Known rows, with every step that occurs
zokef/lodeb/rumos/bagi/tulemes/gefi/geze/fufu: -25 -1 -10 16 -32 -3 31 36 -17 0 -1 2 53 -4 43 -22 -23 42 -32 4 7 -31 42
 -36 -43 10 10 -28 -20 -12 41 48
zuti/tulemes/bagi/rumos: -48 9 38 7 -85 22 7 52 8 0 -71 18 35 -16 8 -41 -42 17 -27 26 18 2 32 -9
 -45 0 -29 -2 0 -15 -28 2
zuti/mudu/fodur: -16 12 -16 -10 -61 25 27 7 11 -13 -27 32 25 -5 24 -14 -34 16 -18 -4 1
 -52 9 -15 -34 -4 -20 -18 4 -41 -26 -4
fufu/geze/gefi/tulemes/fefe: 25 42 -29 -37 -54 10 45 11 23 7 0 17 45 24 68 -18 -15 -49 -42 -13 28 7 2
 -10 -37 7 4 -41 5 -46 10 16
tulemes/bagi/rumos/lodeb: -64 -2 33 0 -61 11 7 37 27 -8 -42 24 13 8 11 -44 -41 46 -53 23 -17 -22
 20 -38 -24 -17 -27 -8 6 -24 11 -6
fefe/padet: -34 28 -9 -23 -31 0 17 4 16 -19 -38 11 33 8 46 -23 -19 9 -38 1 13 12 21
 -38 -3 -15 0 -26 20 -43 -37 8
lodeb/rumos/bagi/tulemes/zuti/mudu: -84 -4 -7 10 -76 4 21 38 2 -33 19 -20 43 -31 -25 -19 -23 37 -11 14 -27
 -28 19 -16 -30 7 -20 14 -4 -18 6 9
zokef/lodeb/rumos/bagi/tulemes/zuti/mudu: -73 -26 -32 19 -73 6 35 37 6 -25 36 -21 33 -24 2 -19 -15 61 -15 11 -31
 -33 25 -18 -36 -2 -5 6 -14 -10 27 25
fufu/geze/gefi/tulemes: 0 55 -25 -33 -40 11 34 5 23 -3 -11 3 51 20 50 -19 -13 -12 -32 -15 40 -21
 14 -23 -35 -12 12 -34 20 -30 -2 6
bagi/tulemes/gefi/geze: 5 27 7 -17 -41 -6 23 37 3 9 -45 4 60 -9 -3 -26 -27 5 -14 -2 53 -17 35
 -27 -27 -4 -10 -27 3 -39 1 24
padet/fefe/tulemes/bagi/rumos/lodeb/zokef: -42 39 -35 17 -93 5 33 38 19 -17 -23 2 25 7 -29 -17 -42 36 -58 4 -57 26
 29 14 -27 17 -41 -13 9 -38 90 19
zokef/lodeb: -22 19 -25 -15 -41 13 31 21 26 -6 -21 11 19 8 38 -20 -9 46 -37 -11 16
 -16 21 -30 -23 -14 3 -30 8 -29 0 11
lodeb/rumos/bagi/tulemes/gefi: -48 12 4 7 -50 -4 -3 37 -7 -24 -2 -18 59 -24 16 -21 -10 32 -18 21 13 -13
 15 -32 -34 19 -18 -16 -10 -31 2 13
gefi/tulemes: -3 19 13 -27 -37 9 24 14 19 -7 -43 4 32 5 1 -31 -10 -2 -37 -20 38 -22 14
 -14 -19 -17 1 -23 16 -23 26 -8
fufu/geze/gefi/tulemes/zuti/mudu/fodur: 8 33 -43 -21 -60 30 52 17 20 11 24 19 47 12 56 -14 -34 -38 -20 -12 17
 -36 17 4 -47 -6 6 -25 6 -17 -15 12
fufu/geze/gefi/tulemes/zuti: -7 59 -29 -36 -44 14 44 32 30 7 10 -1 52 15 39 -19 -17 -27 -35 -14 35 5
 22 -9 -31 -4 13 -32 19 -12 -10 11
tulemes/bagi/rumos: -52 16 30 4 -56 6 1 43 21 -4 -49 21 26 -5 12 -38 -43 42 -36 17 -7 -8 29
 -33 -26 -12 -24 -8 6 -20 -20 -6
zokef/lodeb/rumos/bagi/tulemes/fefe: -34 -15 -7 21 -47 -2 23 31 4 -18 11 -2 28 1 39 -12 -8 33 -42 2 -20 -9 5
 -19 -34 18 -2 -13 -27 -36 61 25
geze/gefi/tulemes/zuti/mudu/fodur: 8 27 8 -18 -65 23 46 13 16 -3 13 9 32 -1 44 -33 -22 -44 -29 -11 8 -32 20
 -2 -43 -4 -4 -25 10 -13 -12 11
bagi/rumos/lodeb: -70 -22 28 -18 -68 12 21 36 33 -18 -58 7 15 15 17 -40 -23 51 -46 7 -14
 -40 14 -35 -14 -22 -23 -13 6 -27 11 -5
tulemes/gefi: -10 31 -20 -32 -54 9 15 34 13 -3 -26 8 45 -11 34 -28 -13 10 -26 12 31 10
 21 -32 -24 5 -20 -40 10 -38 -46 9
zokef/lodeb/rumos: -56 23 -28 -8 -43 6 26 35 17 -26 -27 5 17 17 33 -16 6 48 -33 2 0 -24 19
 -39 -29 -2 0 -24 4 -49 43 9
mudu/fodur: -12 38 12 -11 -25 19 14 21 17 -5 -37 32 26 11 34 -9 -30 10 -37 -14 20
 -33 8 -15 -25 6 -9 -29 3 -38 -13 -9
lodeb/rumos/bagi: -81 39 1 6 -48 2 8 26 5 -37 -23 6 32 -9 11 -9 -8 44 -36 4 -8 -17 2 -34
 -19 21 -16 -13 0 -34 3 -9
zuti/tulemes/gefi: -7 26 -18 -28 -84 24 22 43 2 1 -47 6 54 -25 28 -29 -12 -12 -18 21 55 21
 23 -9 -42 15 -26 -33 4 -33 -55 16
padet/fefe/tulemes/bagi: 2 82 -37 21 -74 2 25 10 6 1 -31 1 31 -11 -15 -11 -45 -8 -43 -4 -9 28 21
 8 -23 17 -25 -18 23 -30 44 11
fefe/tulemes: -8 37 -13 -5 -58 10 16 8 19 -9 -49 -1 34 1 -3 1 -29 16 -31 -16 22 -3 20
 -6 -27 3 -9 -21 23 -43 21 2
fufu/geze/gefi: -27 73 -35 -34 -49 12 27 11 25 -10 -10 11 50 14 60 -6 -19 16 -27 -1 25
 -14 14 -39 -33 4 -1 -35 20 -45 -46 9
fodur/mudu: -20 18 -21 -26 -64 4 13 21 27 -14 -40 20 31 -13 -10 -13 -34 20 -25 -4 14
 -6 29 -35 -19 -8 -15 -20 19 -35 -4 2
rumos/bagi/tulemes/zuti/mudu: -48 -10 -5 0 -73 9 29 22 10 -14 23 -13 45 -42 -19 -23 -38 39 -16 1 -11
 -22 20 -9 -24 -4 -17 8 -2 2 -36 10
fufu/geze/gefi/tulemes/bagi/rumos: -18 31 9 -2 -54 10 16 26 23 8 -20 13 47 17 52 -38 -38 5 -33 8 18 -16 28
 -27 -43 -19 0 -19 9 -14 -1 4

Rows
23 32 -36 -32 -40 0 41 -6 18 2 -1 16 49 35 107 -19 -16 -61 -46 -8 18 34
 9 -20 -21 -6 17 -43 8 -50 -5 30 | fufu/geze/gefi/tulemes/fefe/padet
-67 1 -6 22 -36 0 20 51 11 -17 27 -21 33 -9 7 -14 -10 54 -35 1 -12 -16
 25 -18 -29 8 7 -4 -16 -3 41 21 | zokef/lodeb/rumos/bagi/tulemes/zuti
2 49 27 -31 -46 6 27 -1 19 -15 -25 -7 36 6 38 -38 -2 -21 -40 -15 34 -18
 16 -29 -30 -10 3 -34 25 -24 0 5 | geze/gefi/tulemes
8 71 -15 -17 -34 11 20 6 18 9 7 21 47 14 46 -22 -30 -16 -37 1 37 -3 18
 -28 -46 -9 6 -30 20 -28 -1 4 | fufu/geze/gefi/tulemes/bagi
-37 30 -16 -20 -56 16 28 34 32 -7 15 22 41 32 31 -29 -28 30 -55 10 -9 -5
 26 -22 -48 -9 -11 -26 6 -32 40 13 | fufu/geze/gefi/tulemes/bagi/rumos/lodeb/zokef
-69 15 7 -13 -59 13 12 50 29 -22 -12 29 20 13 -10 -30 -33 66 -56 18 -30
 4 29 -28 -31 -2 -33 -14 3 -42 24 2 | tulemes/bagi/rumos/lodeb/zokef
-78 -6 2 -32 -65 13 25 49 35 -33 -32 13 24 18 -4 -25 -15 70 -51 2 -24
 -16 24 -24 -21 -4 -28 -19 2 -46 23 3 | bagi/rumos/lodeb/zokef
-44 16 -35 -29 -81 16 39 34 23 -14 -7 7 30 -21 -7 -26 -26 18 -18 5 -4 -6
 25 -15 -20 -8 -21 -9 16 -27 -42 6 | tulemes/zuti/mudu
-21 51 10 -6 -68 24 13 33 3 0 -44 26 34 -20 1 -25 -34 -1 -33 19 39 18 21
 -10 -46 9 -22 -12 11 -28 -30 1 | zuti/tulemes/bagi
23 26 17 -30 -46 -6 35 -11 13 -11 -15 5 35 20 93 -38 -6 -71 -57 -7 12 36
 12 -26 -17 -5 6 -42 14 -45 -3 28 | geze/gefi/tulemes/fefe/padet
-3 44 -12 -19 -80 15 39 48 -4 13 -73 22 57 -19 12 -24 -19 -23 -17 6 66
 12 31 -8 -39 15 -21 -34 -1 -36 -30 25 | zuti/tulemes/gefi/geze
-24 15 -21 -14 -63 27 36 33 19 -3 -4 27 27 -8 14 -16 -37 1 -23 -2 -3 -29
 19 -2 -30 2 -19 -14 3 -27 -35 2 | tulemes/zuti/mudu/fodur
-6 63 -43 4 -79 3 41 7 11 -11 -50 -17 34 -5 -12 -7 -27 -5 -36 -21 -6 8
 16 11 -13 16 -19 -23 22 -35 46 12 | padet/fefe/tulemes
-26 -4 43 5 -49 7 4 35 20 2 -53 13 28 1 3 -52 -36 14 -39 3 11 -17 29 -17
 -28 -26 -12 -7 5 -8 25 -9 | gefi/tulemes/bagi/rumos
-32 14 11 -8 -58 14 23 20 29 6 -12 16 32 29 53 -44 -36 9 -50 13 3 -31 19
 -31 -42 -27 -5 -20 10 -15 28 4 | fufu/geze/gefi/tulemes/bagi/rumos/lodeb
-5 50 -16 -21 -51 0 32 38 8 9 -53 25 49 -6 16 -22 -18 0 -25 -2 43 0 29
 -30 -20 4 -18 -40 5 -43 -20 17 | tulemes/gefi/geze
-37 -5 -20 19 -46 -1 9 37 -3 -14 18 -20 48 -15 45 -22 -2 55 -22 17 10
 -16 21 -33 -38 9 -3 -23 -20 -22 24 28 | zokef/lodeb/rumos/bagi/tulemes/gefi
-1 57 -8 13 -52 9 3 12 14 2 -30 16 31 -5 -6 -5 -47 12 -38 2 15 15 26 -8
 -38 5 -14 -18 24 -39 19 1 | fefe/tulemes/bagi
13 30 -32 -12 -69 10 12 22 13 3 -34 -4 50 -11 22 -10 -25 1 -23 2 36 17
 27 -8 -33 7 -17 -39 17 -46 -6 16 | fefe/tulemes/gefi
10 67 36 -13 -40 5 14 3 13 -3 -7 9 33 -1 33 -41 -20 -22 -47 2 28 2 21
 -33 -41 -7 -4 -30 24 -22 0 3 | geze/gefi/tulemes/bagi
-19 26 59 0 -58 3 8 22 19 -4 -32 2 32 2 38 -58 -27 -7 -42 9 9 -13 30 -33
 -38 -17 -11 -18 14 -7 3 4 | geze/gefi/tulemes/bagi/rumos
-18 40 -19 -7 -62 11 25 36 26 0 -26 -5 35 -4 -14 -1 -34 1 -34 -15 16 22
 32 7 -23 7 -7 -19 21 -29 9 8 | fefe/tulemes/zuti
-36 25 36 -19 -63 10 21 28 27 -21 2 10 26 19 20 -48 -16 21 -65 10 -15 -1
 29 -28 -44 -9 -21 -24 11 -30 42 12 | geze/gefi/tulemes/bagi/rumos/lodeb/zokef
-25 41 -10 35 -94 0 22 30 11 -1 -57 -8 31 -8 -11 -27 -52 10 -37 2 -30 12
 30 8 -20 8 -32 -7 13 -19 48 11 | padet/fefe/tulemes/bagi/rumos
-28 -8 7 18 -56 20 25 23 5 -4 27 8 41 -30 2 -12 -49 20 -20 -7 -10 -41 15
 4 -32 5 -14 3 -15 2 -26 6 | rumos/bagi/tulemes/zuti/mudu/fodur
-44 6 22 11 -52 -5 9 30 0 -27 -8 -1 38 -9 11 -11 -17 12 -36 6 -15 -4 -3
 -17 -28 30 -17 -6 -19 -47 40 9 | lodeb/rumos/bagi/tulemes/fefe
27 37 23 -33 -59 5 39 6 19 -6 -17 6 31 10 55 -36 -4 -54 -50 -11 20 13 5
 -16 -32 8 -6 -40 11 -42 13 16 | geze/gefi/tulemes/fefe
2 8 1 -25 -46 3 6 32 9 -2 -19 -13 56 -17 14 -30 -20 15 -14 13 41 -8 28
 -29 -31 -2 -14 -28 7 -36 -24 16 | bagi/tulemes/gefi
-4 12 -10 -23 -70 13 33 20 3 -7 -52 21 36 2 62 -22 -20 -52 -41 10 19 51
 12 -4 -21 11 -12 -25 -1 -51 -33 27 | zuti/tulemes/fefe/padet
-7 52 22 -33 -49 8 36 27 26 -5 -2 -12 37 2 24 -39 -6 -36 -43 -13 28 7 26
 -15 -27 -3 3 -31 23 -9 -9 11 | geze/gefi/tulemes/zuti
18 0 0 -26 -37 -2 32 2 14 -4 -33 17 30 19 55 -33 -14 -50 -53 -12 13 32
 10 -10 -7 -12 7 -31 6 -42 21 15 | gefi/tulemes/fefe/padet
-45 16 -3 7 -75 13 8 38 28 -15 -20 17 25 14 -20 -10 -44 57 -55 10 -29 15
 34 -4 -41 3 -31 -13 9 -46 62 9 | fefe/tulemes/bagi/rumos/lodeb/zokef
-37 22 -8 29 -98 5 27 24 17 -3 -50 -4 16 4 -9 -32 -50 16 -55 8 -42 -1 21
 2 -19 -1 -36 -7 12 -18 77 11 | padet/fefe/tulemes/bagi/rumos/lodeb
